What can hang from each mark:
dupef: gasu
bosikor: subuf vari
gasu: bosikor
vari: dupef runo
subuf: dupef nimo
runo: gasu subuf
nimo: gasu vari

Each row was made from one small tree. Brackets hold a mark, then the marks that hang from it, in alphabetical order. Every link used is in the known rows. Write each row's tree.
Known rows:
(dupef (gasu (bosikor vari))): [  5.1 -76.2  29.7   3.4  -7.6   7.2   7.0  -8.2  -1.0  21.6  -7.3   4.6
   7.5  -7.9 -12.7 -11.6  -5.4  34.7]
(vari (dupef gasu) runo): [ -1.2 -49.1 -20.8   1.6  26.6   1.4  -8.5 -30.7 -33.6 -39.8  -2.8  29.9
  -1.2 -11.2 -22.2   8.3 -10.5 -11.7]
(gasu bosikor): [ 12.1 -13.1  21.4   0.6  -7.9  -2.4  12.8 -12.8   5.4  -4.9  25.6  -0.7
   6.3  -5.3 -28.9   7.1  -6.0  23.7]
(gasu (bosikor vari)): [  5.0 -35.3  21.3   3.2  -8.9   1.1   8.6   8.8   1.1  20.3  14.1 -25.5
   4.5  -5.3 -22.6 -11.3  -0.4  31.9]
(vari dupef (runo (gasu (bosikor subuf)))): [ 11.0  50.6 -26.1  -7.4  -7.1  12.6   5.1 -36.5 -51.3 -38.5  19.4  -1.2
  38.4  -7.4  -9.9  -5.4   4.0 -16.0]
(subuf dupef (nimo gasu vari)): [-20.2  37.7  21.1  -6.4   0.8   7.1  -9.6  16.8  43.6  43.6  12.6  -7.0
 -23.3  13.0  29.1  11.9   2.5 -11.3]
(runo gasu subuf): [ 12.9  15.5 -41.4  -2.3  21.8 -44.2  -8.6 -33.3 -34.7 -10.6  -8.8   2.5
 -20.5 -11.4  17.8  15.4   2.7  25.3]
(nimo gasu (vari dupef (runo subuf))): [-42.8  35.0 -50.1   2.8  33.9 -25.6  -9.1  25.8 -55.0 -10.7 -15.1 -19.9
  -7.4  13.8  44.8  13.1   6.6 -14.7]
(vari dupef runo): [ -1.7  -8.4 -27.3   2.0  26.0  -3.1 -10.6 -14.8 -28.7 -37.5  18.9   1.3
  -4.6  -8.1 -33.4  10.2  -7.0 -13.9]
(dupef (gasu (bosikor (vari runo)))): [  2.1 -79.5   8.3   1.4  -7.2   8.7   7.6 -12.4   0.3 -10.4  -6.7   6.3
   9.1  -1.5 -19.0  -8.9  -4.6  12.5]
(subuf nimo): [ 17.1 -10.6  12.4   1.8  25.8   0.0  -7.6  -9.4  -7.2  30.7  44.3  15.0
 -28.4  -7.8 -29.9   6.1  -5.0   3.8]
(dupef (gasu (bosikor subuf))): [ 11.5  -7.5  29.2   1.9  -5.6  26.2   6.3  -7.6  -0.8  -0.7  -3.9  28.5
   7.1  -7.0 -16.0 -17.5  -2.4  22.4]
(subuf dupef (nimo gasu)): [ 20.0  45.1  22.3   0.5  -0.8   4.7  -6.2  22.6  48.7  28.5  17.0  10.4
 -21.5   3.8  -1.1   8.7  -1.3  -9.6]
(nimo (vari dupef)): [-37.3 -15.5  -7.6   1.0  29.4   0.9  -8.8 -16.6 -33.6   8.1  13.0 -16.3
  -6.4  -4.5   2.8   8.2  -0.9   5.6]
(dupef (gasu (bosikor subuf (vari runo)))): [  3.6 -32.7  10.0   3.4  -5.5  31.0   2.6   9.9  -3.3  -9.0 -18.3   5.2
   6.9  -0.4 -15.8 -30.0  -1.0   7.8]
(nimo (gasu bosikor) vari): [-24.2  23.2  17.4  -6.4  -2.2   3.9  10.8  13.4   1.8  23.9  28.4 -21.9
   3.5  19.1  27.7   8.9   3.0  24.7]
(vari (runo gasu (subuf dupef))): [ 12.2  24.3 -46.9  -5.7  -8.5 -42.4  -7.4 -33.4  23.3 -56.3 -39.0   2.3
 -10.3  -3.1  16.4  20.6   1.1 -11.8]
(nimo (gasu bosikor) (vari dupef runo)): [-35.6  23.8  -8.2  -7.4   0.1   6.4   9.8   7.9 -32.2  -8.9  28.0 -23.9
  29.0  16.0  20.7  12.5   3.2 -14.0]

Write each row's tree:
[-35.5 -57.6  23.3  -4.7  -0.4   3.3   9.6 -37.7 -33.6   9.3  -0.8   8.7
  33.4  -5.0  10.1   9.0  -4.6  10.3]	(nimo (vari (dupef (gasu bosikor))))
[-22.0  35.4   1.9  -7.0   1.2   9.4  -9.5  16.0  48.1  12.9  14.8  -4.5
 -19.6  20.8  21.4  11.2   3.7 -29.5]	(subuf dupef (nimo gasu (vari runo)))
[  7.9  15.4 -32.3   8.3  28.7 -21.4 -13.1  53.7 -31.6  38.8   5.8 -11.9
 -33.9   9.8  19.5  -5.8   5.7  -9.3]	(bosikor (vari (runo (subuf (nimo gasu)))))
[ 15.4  50.6 -17.9   2.9   1.3 -26.1  -7.8  33.1  30.4  -3.0 -12.3  10.8
 -20.3   8.1  16.9  12.1   1.1 -30.9]	(vari (runo (subuf dupef (nimo gasu))))
[ -4.3 -33.8  -4.3   3.1  -5.0   3.7   9.1   2.1 -33.0 -12.0  13.0 -23.6
  29.8  -6.2 -30.3  -6.9  -2.5  -6.4]	(gasu (bosikor (vari dupef runo)))
[  6.9 -65.9  42.5   1.5 -36.4   6.2   8.5  -8.6  54.4   5.8 -39.4   5.8
  17.6 -10.2 -10.2  -8.5  -5.4  18.0]	(subuf (dupef (gasu (bosikor vari))))
[-18.0  35.2  41.9  -7.6 -29.3   7.8  12.2  13.0  47.9  46.0  20.1  -8.8
  14.0  16.6  27.8  10.5   4.1  -9.4]	(subuf dupef (nimo (gasu bosikor) vari))
[ 20.0  79.7   9.3   4.4  28.9  29.0 -10.6  41.1 -16.6  46.0  37.7   9.6
 -31.8   2.2  -1.2 -16.6   3.7  -0.1]	(bosikor (subuf (nimo gasu)))
[ -1.0  -5.7 -69.0   1.3  23.9 -38.1 -15.5 -20.9 -71.7 -18.3 -23.7 -22.1
   2.9 -12.0  15.6   3.3   7.1  -7.6]	(bosikor (vari dupef (runo gasu subuf)))
[ 17.5  49.2 -19.1  -9.5 -10.9  13.5   7.4 -35.3 -15.5 -38.5  20.3   2.0
  16.2   2.3  -6.7  -7.5   4.2   0.3]	(vari (runo (gasu (bosikor subuf))))
[ 20.6  47.9  25.7   3.3 -28.6 -26.5  12.3  34.0  30.9  31.2  -7.0   8.0
  12.0   3.6  20.0  12.2   5.1 -10.2]	(runo (subuf dupef (nimo (gasu bosikor))))
[ 22.0  44.9  47.3   4.1 -33.1  24.7  10.9   9.0  46.9  21.2   7.7  10.8
  12.7  -8.4 -26.1 -12.8   1.9 -12.8]	(gasu (bosikor (subuf dupef nimo)))
[ 12.2  12.6 -61.4  -4.2  21.1 -42.1  -9.3 -36.1 -33.1 -44.8  -9.0   3.3
 -20.3  -2.6  15.1  16.2   2.4   2.2]	(vari (runo gasu subuf))
[  2.8 -15.8  -0.2   7.0  -5.7  32.0 -16.6  13.8  52.1 -23.4 -56.9   5.0
 -18.8  -3.7 -10.4 -28.8   0.7  -7.3]	(bosikor (subuf (dupef gasu)) (vari runo))
[ 12.4 -42.4  40.7  -2.8 -36.1   2.3  12.5 -27.6  59.8 -19.1 -25.2  27.0
  18.7  -9.1 -15.2   7.0  -8.0  11.2]	(subuf (dupef (gasu bosikor)))
[-10.1 -63.9 -41.0  10.8  27.5 -23.7 -13.0   4.0 -56.5 -13.3 -47.2   5.2
  -4.3 -12.0   2.8  -6.6  -2.0  -5.5]	(bosikor (vari (dupef gasu) (runo subuf)))
[-25.5 -48.0  12.3  -6.0  -0.9   9.8 -10.1 -32.9  50.8  -1.2 -10.6  28.5
 -18.5   6.8   9.2  10.0  -6.8 -29.0]	(subuf (dupef gasu) (nimo (vari runo)))
[  4.4 -67.1  21.7   1.2 -37.8   7.5   7.5 -10.8  59.1 -26.9 -41.5   5.5
  18.6  -2.1 -16.8  -5.7  -6.5  -3.3]	(subuf (dupef (gasu (bosikor (vari runo)))))
[  5.0  10.6   1.0   3.9  -8.2  29.7   4.4  25.6  -4.3  -6.7   4.6 -24.0
   1.9   3.3 -24.2 -30.3   3.7   6.7]	(gasu (bosikor subuf (vari runo)))
[  7.4  55.1   0.2   1.5  -6.0  33.1   3.4  57.5  -6.3   5.8   9.4 -30.3
   1.9  13.0   1.4 -29.7   7.1   5.1]	(nimo (gasu (bosikor subuf (vari runo))))
[ 18.3  38.0  13.2   4.7  -0.5 -26.7  11.8  32.8 -25.7  43.5  23.5   9.9
   4.5   3.4  16.8   7.6   2.5   8.0]	(runo (subuf (nimo (gasu bosikor))))
